Each row was made from one path, in order. Every step used is in the known rows, and no mark comes twice. Write each row's path.
In the rows, zero is written as 128.
Known rows
L, R, Y, S, N, H, M: [120 132 159 152 203  98 164  77  57 127  89 150 103 144 126 120 178 124
 129 146 107 138 146 141 107  91 156  85 144 153 172 160 139 141 118 211
 102  68 168 102 139  72 132 163 137 130 192 141 194 171 156]
X, H, Y, R, L: [119 158  80 111 148 158 181 154 173 148 104 116 146 135 175 129 102 113
 134 174 125 142 122 139 181 117 109 116 133 123 105 150 150 163 153  86
 131 100  99 137 120  83 111 146 149 205 168 175  92 124 150]
N, H, X: [132 151 128 127  69  98 107  81  94 176  88 162  84 135  94  92 138 130
 182 155 139 157 117  94 176 139 117  74 143 131 136 208 122 166  97 133
 105  96  98 134 101 101  60 145  84 146 186 165 154 112 156]
S, N: [ 93 119 102 155 135 140 117  90 130  82 122 150 115 159 142 147 165 121
 122 135 162 158  88 156 179 111 112 112 161 127 150 189 124 170 133 125
 140 124  75 156 121  82  95 147 136 159 153 123  93 139 125]
H, N: [108 119 138 147 102 122 124 122 108 113 110 150 112 199 133 108 154 118
 134 140 149 140  96 141 168 111 108  95 157 130 137 196 151 149 124 109
 139 132  92 148 116  86  90 104 134 176 157 132  85 132 139]
R, Y, S: [123 149 135 133 121 142 162  97 107 110  82 143 112 174 120 133 149 129
  97 144 155 145 132 124 146 121 136 114 148 111 151 129  68 168 130 139
 146 132 122 124 108 121 135 133 108 174 145 132 145 126 140]
N, S, Y, R, L: [114 161  81  91 207 169 171 163 171 102  98 135 113  79 161 168 120 110
 182 188 141 125 115 193 117  56 119 148 128 113 156 137 172 131 202 145
  89 123 134 160 131  89 161 133 125 177 146 106 117 129 135]
H, Y, R, L, K: [ 82 144  85 152 166 150 173 148 152 130  68 154 191 129 191 128 102 115
 146 187 149 182 119 146 155  90  96 138 146 127  96 119 126 177 162 102
 122 120  90 151 128  78 162 108 142 175 135 157 146 144 152]
D, N, S, Y, R, L: [128 116  93 131 210 154 165 160 167 119 104 122 108  88 171 148 120  97
 161 156 136 119 112 187 125  27 104 144 103 142 148 137 182 107 210 173
  83 129 125 159 138  84 174 132 130 187 134  97  99 123 148]
X, H, N, S, Y: [119 141 128  87 111 165 103 115 128 133 138 115  73 109 167 139 133  71
 147  98 117 100  83 189 156  85 141 115 146 151 164 182 235  64 163 108
 111  74 146 124  95 103  98 135 131 204 179 115  98 144 141]
D, N, S, Y: [107 108 121 145 123 145  97 128 124 125 118 118  81 123 150 132 129  80
 141 117 161 122  86 155 168  50 125 115 115 171 165 143 179  71 167 133
 105 114 129 155 115 104 131 127 130 175 124  78 123 135 131]
H, Y, S, N: [108 105 137 173 114 118 124 123 111 105  74 106 178 168 152 142 191 139
 108 120 140 131  86 146 145 119 145 105 164 180 159 136 163 132 118 116
 132 111 123  97  92 108 154 143 120 156 145 126 123 171 101]
Y, S, N: [114 121 111 169 115 146 127  97 117  94  93 139 134 139 143 147 196 134
 109 124 162 147 109 150 142  92 140  91 172 128 159 175 121 161 136 162
 148 125 111 121 106  97 131 148 122 154 160 114 115 162 131]
K, L: [121 144  91 110  74 133 114 125 130 113  96 168 122 184 137  80 106 132
 154 148 154 143 108 113 171 106  74 111 171 101 121 171  65 165 159 110
 170 133  82 160 145  89  86 114 145 150 135 123  95 146 130]
R, Y, H, L, B, Z: [ 69 130  79 164 140 129 183  96 148 118 145 142 132 155 196 151 130 110
 133 155 132  88  96  84 152 125 115  86 117 148 100 158 132 146 138  96
 129 187 177 128 149 101 123 158 128 131 137 203 135 102 126]
S, N, H, M: [108 121 122 164 135 106  99  72  85 120  99 163  97 157 100 106 150 123
 147 122 154 163 119 126 157 111 127  75 165 158 170 216 166 116 102 149
 106  64  86 154 128  22 105 149 141 130 209 110 140 168 138]
D, N: [119 109 117 173  83 127 118 109 128 127 121 136  90 171 135 102 129 106
 119 129 167 143 106 113 197  85 100  82 134 135 131 178 115 142 136 133
 139 142  75 162 134 100  94 113 142 178 124 126 110 125 157]
D, N, H, Y, S: [147  97 152 183  63  93 118 146  98 167  68 114 115 181 134  83 147 122
 122 107 142 121 108  86 169 105 138  63  95 188 144 151 158  85  88 122
 117  79 142  93  91  93 148 120 119 173 160 158 132 151 149]
W, L, B, Z: [ 96 103  87 175  81 137 152 100 187 111 119 126 131 166 174 111 117 105
 155 158 193  85  58  98 175 119 122  84 145 125 114 146 105 164 164 125
 122 200 139 201 182  84  82 160 142 120 105 171 116  83 121]
W, L: [103 122 110 151  65 131 141 109 157 110 102 140 102 173 135 121 109 144
 171 145 177 131 103 135 163 139 117  98 166 117 140 153  80 166 130 111
 136 166  90 193 144  98  79 129 134 147 122 146 102 123 134]
R, L, W: [ 94 183  72 142 132 174 172 128 135 137 115 131  94 154 106 142 134 114
 160 176 175 159 146 104 191  97 113 128 127  57 116 166 119 173 154 121
 153 151  90 165 162 101  90 115 157 143  91 155 101 122 135]
N, S, Y, R: [116 162 108  88 167 144 128 157 143  94  91 129 106  73 145 147 118  85
 166 151 142 134  95 203 118  62 133 122 128 122 157 152 157 132 180 145
  87 113 121 159  94  98 128 134 115 182 153  92 135 141 139]
B, Z: [104 121  96 158  88 121 130 116 165 121 125 123 138 172 132 130 135  90
 138 148 197 110  79 113 159 111  94  94 140 115 113 192 103 194 142 106
 128 164  99 180 150  71 101 135 132 156 127 128 105 103 138]
Y, H: [ 86 148  94 163  83 123 121 119 120 106 122 142 118 129 128 156 119 112
 159 121 141 167 110 109 160 107 122 112 138 105 127 183 105 144 133 100
 135 101 109 128  94  95  94 124 125 169 167 161 107 149 170]
R, L: [104 147  82 150 126 158 163 112 146 115 117 160 127 163 121 134 124 139
 152 188 172 150 122 123 181 120  94 132 151 103 119 174 113 177 146 116
 134 140  77 170 164  81 107 119 138 156 126 144  98 116 143]
D, N, H, L, R, Y, S: [136 123 143 149 157  92 196 123  92 152 118 140  89 169 168 115 137 139
 120 154 107 120 152 111 128  94 131  62 103 152 130 139 118 128  82 169
 133 146 178  99 151 131 141 135 146 162 145 189 160 130 184]
N, H: [119 159 110 140  86 116 118 110 119 140 115 170  91 155 110 110 113 117
 156 143 165 163 116 115 189 113 123  93 125 117 137 203 112 135 121 103
 134  81  97 145 115  82  87 129 122 158 169 153 114 129 159]
Y, R, L, H, X: [123 171  65 124 155 145 182  92 119 168  84 154  99 118 142 144 138 139
 178 196 123 148 152  88 168 111  97 128 134  66  90 183 108 236 184 142
  96 120 107 143 125 111  92 133 112 141 142 176 116 106 181]
S, Y, H, L, R: [ 53 126  89 136 132 101 134 134 113 105 165 123 134 101 183 172 110 105
 191 151  90 146 119 142 136 113 134 113 141 140 122 148 151 106 112 113
 128 153 152 110 120 126 110 129 158 141 144 178 127 174 168]
S, N, H, Y, R, L: [125 140 106 147 216 110 185 145 136 124  83 146 152 153 175 139 147 149
 144 161 121 146 122 153 148 104 105 129 122 178 136 184 166 131 137 128
  91  90 124 118 110  67 160 167 114 157 179 173  87 135 133]
X, H: [119 159  89 116  68 164 107  89 143 138 142 143  81 125 136 125 113  83
 133 132 141 164 105 128 214 116 121  89 160  89 129 181 119 160 134  84
 157 103  80 158 123  92  42 144 141 192 170 143 101 142 162]
N, D: [ 87 131 105 153 111 125 144 102 137 122  96 174  93 145 117 116 128 107
 220 153 150 162  99 118 184 110 104 114 138 111 134 207 128 139 117  74
 155 107  77 154 143  81  80 127 123 176 151 134  94 142 128]
H, N, D: [ 87 102 138 153 116 102 154 115 109 134 100 162 100 185 135 102 146 126
 216 139 131 140  89 133 169 100 106 117 146 127 126 227 185 116 112  88
 138 105  98 136 125  82  89 104 123 180 157 135  65 139 115]
L, J: [102 143 105 137 112 169 111  98 124 135 124 172 115 157 119 128 115 110
 133 149 137 189 129 106 200 111 111 126 155  77 102 167 108 172 145  95
 146 112  88 150 114  94  63 122 170 135 129 115 140 123 168]

Which path is each row?
[131 136 151 137 168 130 143  76 100 111  97 168  92 156 145 154 169 148
 102 121 134 141 127 153 138 112 150  97 141 158 181 174 105 115 116 168
 127  73 148  80  95  99 163 176  86 161 184 154 140 149 134]
R, Y, S, N, H
[ 77 124 103 169  45 163 120  87 160 106  85 176 125 143 172 132  84 123
 152 149 172 180 108 144 164 115 109  97 176 102 118 130  83 165 141 114
 162 148  78 180 133  94 102 130 153 152 117 136 150 137 158]
W, L, K
[ 70 134  94 150  96 106  86 131 124 100 131 134 114 111 148 167 120 106
 155 104 130 163  84 136 163 104 134 135 138 159 143 163 130  87 148 107
 117 104 118 105  74  84 116 135 119 162 164 145 106 164 142]
S, Y, H
[114 156  73 133 177 152 189 145 158 105 100 146 136 132 140 135 117 124
 159 201 155 161 141 151 152  95  97 124 141  76 108 181 101 209 167 135
 118 146  72 173 146  89 114 131 132 180 150 138  99 112 161]
Y, R, L
[101 125 117 147  79 162 122  90 150 124 111 161 120 159 141 127 100 146
 166 143 153 168 124 119 176 142 119 119 172  93 102 143  76 150 141  98
 151 147 103 178 120  89  74 140 168 121 106 133 124 118 157]
W, L, J
[109 126 155 157 178 126 188  97 119  89  89 126 124 148 187 163 160 145
 138 136 121 113 136 180 100 110 158 103 161 139 164 115  78 172 149 203
 140 167 163 119 149 143 142 170 134 135 116 179 140 135 130]
W, L, R, Y, S, N
[ 89 139 119 162  64 135 143 109 134 148  80 124 102 185 139 121  98 153
 153 146 147 129  94  87 200 160 116 116 131 141 104 120 111 137 123  55
 124 138 138 151 113  95  90 131 149 123 106 190  80 140 130]
W, L, H, Y
[130 122 115 122 166 129 111 162 136 113  88 113  87  97 166 140 125  76
 151 135 147 124  94 189 126  35 129 105 112 155 153 142 164 114 183 164
  89 118 129 152 104 102 148 121 125 189 146  93 118 147 152]
D, N, S, Y, R
[ 99 156 102 104 122 156 104 123 131 115 111 140  92 105 123 150 123  85
 165 150 163 131  95 177 155  86 123 119 135 135 171 147 173 104 164 111
 106 110 131 148 117 101 125 127 121 157 149  97 127 142 129]
N, S, Y
[ 85 106 102 155 155 123 130  81 132  95 106 163  98 146 142 144 160 125
 205 127 141 162  97 157 183  91 114 121 163 134 151 230 150 118 119 112
 147  95  83 141 138  74 103 149 120 165 159 130  84 145  97]
S, N, D
[ 75 159 125 147 163 113 169 126 105 114 129 146 112 130 145 156 120  93
 145 155  98 146 130 125 147 101 132 130 112 109 130 151  86 171 155 133
 129 113 149 115 114 141 103 136 134 156 150 207 153 134 181]
L, R, Y, H
[126 152 144 141  68  98 129 143 100 150  72 137 139 161 118 103 145 138
 141 138 144 145 102  92 158 128 139  80 122 165 148 156 140 111  97  98
 118  70 151 101  77  92 139 128 104 157 183 168 137 160 141]
N, H, Y, S
[128 158 130 115 147 106 196 115  95 139 108 150 103 160 156 131 126 145
 140 184 116 132 152 127 120 134 145  70 123 121 133 143 111 157  94 146
 145 132 178 108 140 129 125 136 132 150 153 198 168 133 174]
N, H, L, R, Y, S
[ 99 138  65 133 215 139 168 145 199 119 118 122 163 105 199 141 139  73
 137 195 164 101  76 137 149  65 107 134 142 143 112 146 153 170 210 146
  90 180 153 173 172  76 148 158 141 142 111 134 109 100 132]
S, Y, R, L, B, Z
[108 136 127 136 134 107 151 171 127 119  77 118 161 160 147 112 126 112
 143 169 146 151  98 142 147 114 108 101 132 131 113 154 120 182 119  99
 116 127  89 151 103  96 104 118 124 179 150 153 116 146 145]
H, Y, R
[ 91 142 111 127 101 115  90  97  98 138  87 124  95  63 123 164 148  99
 208 128 108 129  94 122 120  96 148 133 128 150 164 174 183  99 159 139
  72  81 149 100  63 113 109 138  70 150 181 139 154 143 135]
N, S, Y, H, X
[110 155  98 146 136 133 131 109 102 117 139 143  61 155 144 147 143 135
 155 142 138 158 135 138 172 122 145  80 139 108 132 205 154 108  80 115
 147 130 119 132 135  88  91 144 141 136 125 166 104 161 137]
S, N, H, L, W
[111 157  94 141 155 181 195 103 112 145  96 156  72 158 137 148 136 134
 165 167 125 115 123 115 164  70  98 136 101  73 117 188 211 136 182 108
  94  94 164 149 137  93 122 105 158 151 135 143  65 130 161]
R, L, H, N, S
[ 97 132  94 179 161 165 169 104 119 134  73 127 149 159 161 169 179 166
 109 143 130 137 119 101 172 110 123 128 139 152 127 133 186 133 144 105
 119  96 168  98 108  99 182 148 157 132 125 158  77 165 114]
R, L, H, Y, S, N
[ 78 149  69 126 188 168 139 130 170 109  93 170 158  86 201 161  91  94
 148 179 152 190 117 183 151  65  99 155 171 115 112 129 113 153 188 136
 125 132  87 157 124  76 168 137 131 169 134 112 143 151 164]
S, Y, R, L, K
[ 98 135 108 175 118 144 134 102  96 112  73 125 130 163 149 160 184 136
  99 114 130 147 100 112 173 117 136 108 132 142 130 131 168 142 120 104
 124  87 154  89  71 107 149 139 139 139 144 159  99 181 130]
L, H, Y, S, N
[115 123 132 143 160 145 152  82 109  80  87 157 121 168 155 155 189 142
  88 118 146 133 122 168 138 112 143 109 164 147 168 139 102 163 137 164
 142 127 137 100 111 113 159 163 106 172 148 119 132 142 117]
R, Y, S, N
[136 135 123 153 118 125 112  92 111 107  87 153 115 128 137 144 174 125
 124 115 145 149 114 144 152  89 153  77 143 145 170 194 137 117 117 161
 126  75 131 101  90  92 138 166 103 157 196 144 113 169 154]
Y, S, N, H
[ 84 117 123 172  87 101 122 125 102 116 124 133 122 165 141 141 143 115
 156 111 120 140 104 123 145 104 130 116 142 133 127 215 164 119 124 113
 129 108 124 113  81  93  92 110 129 172 184 171  84 151 165]
Y, H, N
[101 151  56 168 153 174 183  99 185 136 129 143 153 147 156 119 139  86
 131 191 190 104  83  81 187  93  91 112 127 116 114 174 139 178 182 120
 132 175 122 191 195  79 121 148 160 135 110 153 107  86 120]
R, L, B, Z
[ 72 130  79 148  75 165 123  89 129 104 120 175 135 148 164 134  97 124
 143 174 162 186 119 147 171 118  95  80 173  95 112 155 122 161 100  83
 177 160  60 173 142  92 108  97 164 155 135 124 150 148 155]
H, L, K
[103 138 109 152  42 133 136  60 116 162  80 144  67 147 121 126 117 161
 199 157 139 134 135  76 180 161 127  99 161 104 113 161  90 199 134 113
 112 145 117 161 117 114  50 150 117 111 112 182 116 104 155]
W, L, H, X
[ 89  89 134 167 138 114 149 110 111 108  56 128 161 149 152 128 186 140
 189 116 131 132  85 140 144 105 142 108 147 192 150 166 187  95 107 101
 140  82 128  95  99  84 160 142 120 164 153 150  94 180  81]
H, Y, S, N, D
[119 160 105 138 223 127 188 163 120 140  80 123 121 140 156 150 145 129
 146 162 126 142 125 148 151  93 135 135 101 144 127 173 173 127 136 136
 103  95 137 114 117  84 142 157 129 151 135 188  97 150 133]
S, N, H, Y, R, L, W
[ 95 121 144 142 228 121 191  83  97 114  93 164 119 129 159 162 179 117
 180 146  99 141 125 167 130  81 145 123 147 128 150 165 139 147 132 166
 139 101 157  84 153 132 148 160 127 162 142 162 135 160 114]
L, R, Y, S, N, D
[119 152 102 104 108 139 137 156 155 136  96 107 129 123 168 116  98  93
 126 142 122 151 101 133 185 107 118  90 135 131 106 157 144 166 136  76
 129  91 105 134  99  99  79 142 137 205 180 172 102 139 165]
X, H, Y, R
[ 69 105 133 153 108  93 106 133 101 112 131 124 122 153 162 155 139 111
 155  92 105 136  92 149 144 101 137 139 153 187 148 189 189  67 137 115
 106 109 140  81  65  96 123 129 121 171 178 146  79 160 142]
S, Y, H, N
[121 152 105  80 104 141 113 123 103 140  90 165  77 152 166 123 124 109
 180 118 102 102  81 143 157  63  99 139 146 132 128 164 199  71 194 114
 106  96 187 123 108  95 113 105 144 126 129 104  50 173 136]
K, L, H, N, S, Y
[121 193  68 130 180 162 200 165 142 124 108 124 114 127 130 149 114  95
 168 196 154 159 154 133 153  81 119 137 130  40 100 161 108 194 173 141
 133 153  90 170 158 105 105 125 151 157 106 166 102 130 147]
Y, R, L, W
[122 110 143 174  87  88 110 138 109 171 104 133 104 194 128  77 124 116
 129 125 144 135  91  97 207 110 106  75  94 199 140 168 153  82  85 102
 115  79 111 125 100  85 114 117 125 170 154 171 117 138 142]
D, N, H, Y
[116 151 101 132 117 102 154 125 111 138 144 146 103 145 157 125 107 125
 176 194 127 150 128 124 152 126 115  63 123 105 122 185 135 160  87 107
 141 133 120 151 151 107  83 125 165 140 154 188 143 134 184]
N, H, L, R
[ 71 146  60 143 140 163 127 106 124 100 144 138 105  64 181 159 123 104
 177 151  98 120  91 127 145  76 160  91 128 149 139 134 222  50 167  91
 119 117 186 130 113 116 122 142 139 140 169 153 139 159 125]
N, S, Y, H, L, B
[ 98 108 129 144 186 129 172  67 120 102  76 169 107 149 145 152 179 139
 164 114 122 142 116 154 146 108 140 130 150 150 164 174 127 124 127 140
 138 103 132  95 124 102 157 165  91 180 149 130 112 152  97]
R, Y, S, N, D
[107 146  72 118 193 130 153 159 169 107 110 139 135 115 162 159 116 125
 159 179 146 146 124 176 145  89 104 147 166 128 132 151 126 155 182 135
 108 146  96 148 132  85 147 132 122 169 137 117 105 125 140]
S, Y, R, L
